Each row was made from one small tree. Brackets hold a mark, then the marks that hang from it, in the order of their numbers. Every link used is in the known rows. Write each row's tree.
In the rows, 128 means zero.
Known rows:
{Z74 {Z421 {Z820 Z227}}}: [ 91 174 108 160 143 139  90 141 144 132 150 105 178 109 129 133 149 190]
{Z74 {Z421 {Z820 Z227} {Z927 Z792}}}: [ 93 143  96 123 112 110 131 140 160 123 162 105 165  71  77 137 165 186]
{Z927 Z792}: [ 94 145 125 163 165 152  96 154 155 119 151 114 106 112 103 175 123 141]
{Z52 Z74 {Z792 Z927}}: [111 146 119 170 176 188  48 121 120 113 101  61 137 160 109 156 103 160]
{Z74 {Z421 Z927}}: [ 80 138 111 167 130 151 114 187 138 109 163 109 155 133 108 144 131 175]
{Z74 {Z421 Z820 {Z927 Z407 {Z792 Z52}}}}: [110 111 101 107  76 136 159 171 135 110 174 137 140  77  71 135 141 148]
{Z227 Z820}: [ 72 143 112 196 154 173  85 167 160 141 137 112 134 114 153 154  95 149]
{Z792 {Z52 Z74} {Z927 Z407 {Z421 {Z820 Z227}}}}: [131 144 107  82 117 147  93 114 111 116  81  95 141  84 164 113 131 178]
{Z927 Z407 {Z421 {Z820 Z227}} {Z792 {Z52 Z74}}}: [136 129  85  63 120 124 108 126 147 108 127 108 133  58 142 135 132 169]
{Z52 Z74}: [ 84 152 105 178 191 168  67 155 151 116 143  86 140 138 139 159 107 171]
{Z792 Z927}: [ 90 158 145 181 162 176  80 145 121 126 104 102 112 139 122 153 123 153]
{Z469 Z407}: [ 86 160 126 225 174 177  18 152 137 122 167  93 134 128 151 160 127 144]
{Z421 {Z820 Z227} {Z927 Z407 Z792}}: [101 138  93 123  95 112 108 138 180 116 158 106 145  21 100 130 166 173]
{Z792 Z52 {Z927 Z407 {Z421 Z820}}}: [124 135 131 116  89 155  93 150 107 103 112 129 126  94 140 124 133 148]
{Z792 Z52 {Z927 Z407 Z421}}: [126 132 142 110 116 170 105 162  91 101  89 126  96 120 158 137 116 140]
{Z421 {Z927 Z792}}: [ 83 129 109 156 139 141 107 163 164 111 157 108 117  91  86 163 138 147]
{Z74 {Z421 {Z820 Z227} {Z927 Z407 Z792}}}: [118 134  97 106  81 104 140 156 159 110 168 111 158  45  88 129 164 186]
{Z74 {Z421 {Z927 Z407 Z792}}}: [117 115 116 122  97 127 152 193 143  92 174 122 121  89  86 155 131 165]

Write each row's tree:
[126 145 135 166 131 179  60 146 116 104 108  89 119 126 117 149 117 147]
{Z52 {Z792 {Z927 Z407}}}
[123 159 105 137 146 158  72 100 116 127 106  57 185 138  99 130 131 195]
{Z52 {Z74 {Z421 {Z820 Z227}}} {Z792 Z927}}
[120 109  92 113  88 111 139 175 163  92 196 102 161  71  72 140 135 190]
{Z52 {Z74 {Z421 Z820 {Z927 Z407 Z792}}}}
[132 123 124  96 134 168 104 152  95  98  88 104 105 127 160 137 100 156]
{Z792 {Z52 Z74} {Z927 Z407 Z421}}
[128 133  93  79 131 138 145 127 130 131 136 108 144  86 112 137 126 174]
{Z927 Z407 {Z792 {Z52 {Z74 {Z421 {Z820 Z227}}}}}}
[142 135 114 141 107 158  80 144 114  96 142  78 172 131  91 133 115 185]
{Z52 {Z74 {Z421 Z820}} {Z792 {Z927 Z407}}}
[ 88 121 100 125 104 143 149 153 136 123 168 131 147 103  62 141 143 143]
{Z74 {Z421 Z820 {Z927 {Z792 Z52}}}}
[ 96 129 106 130 189 176 113 130 135 130 123 103 103 134 108 169 100 134]
{Z927 {Z792 {Z52 Z74}}}
[124 150 122  95  98 146  93 123 108 119  83 117 132  75 161 113 146 163]
{Z792 Z52 {Z927 Z407 {Z421 {Z820 Z227}}}}
[102 108  83 111 106 145 124 143 158 111 164 110 137  61  83 134 130 150]
{Z421 Z820 {Z927 Z407 {Z792 {Z52 Z74}}}}
[ 91 142 125 145 185 199  96 119  99 139  80  92 112 158 129 147 100 142]
{Z792 {Z52 Z74} Z927}
[135 126 126 114 116 120 100 187 150  78 160 126  99  79 134 166 123 157]
{Z927 Z407 Z421 Z792}
[112 132 122 112 163 179  94 136  96 111  81  97 111 153 149 145 100 153]
{Z792 {Z52 Z74} {Z927 Z421}}
[ 96 130  89 105  99 136 125 122 156 133 133 119 132  37 101 125 161 147]
{Z421 {Z820 Z227} {Z927 Z407 {Z792 Z52}}}
[122 125  83  93  99 105 142 147 163 108 167  90 167  51  91 130 148 205]
{Z52 {Z74 {Z421 {Z820 Z227} {Z927 Z407 Z792}}}}
[151 129 107 125  99 141  45 143 132  74 134  78 161 102 123 132 120 182]
{Z52 Z74 {Z792 {Z927 Z407 {Z421 Z820}}}}
[ 98 111 106 120 115 158 137 164 139 114 140 128  97  81  98 148 129 127]
{Z421 {Z927 Z407 {Z792 Z52}}}
[133 140 145 130 110 146  87 176 114  85 114 114 107 105 156 144 123 166]
{Z792 {Z927 Z407 Z421}}
[ 85 129  96 154 150 153 115 176 140 102 164  86 164 139 111 145 116 190]
{Z52 {Z74 {Z421 Z927}}}
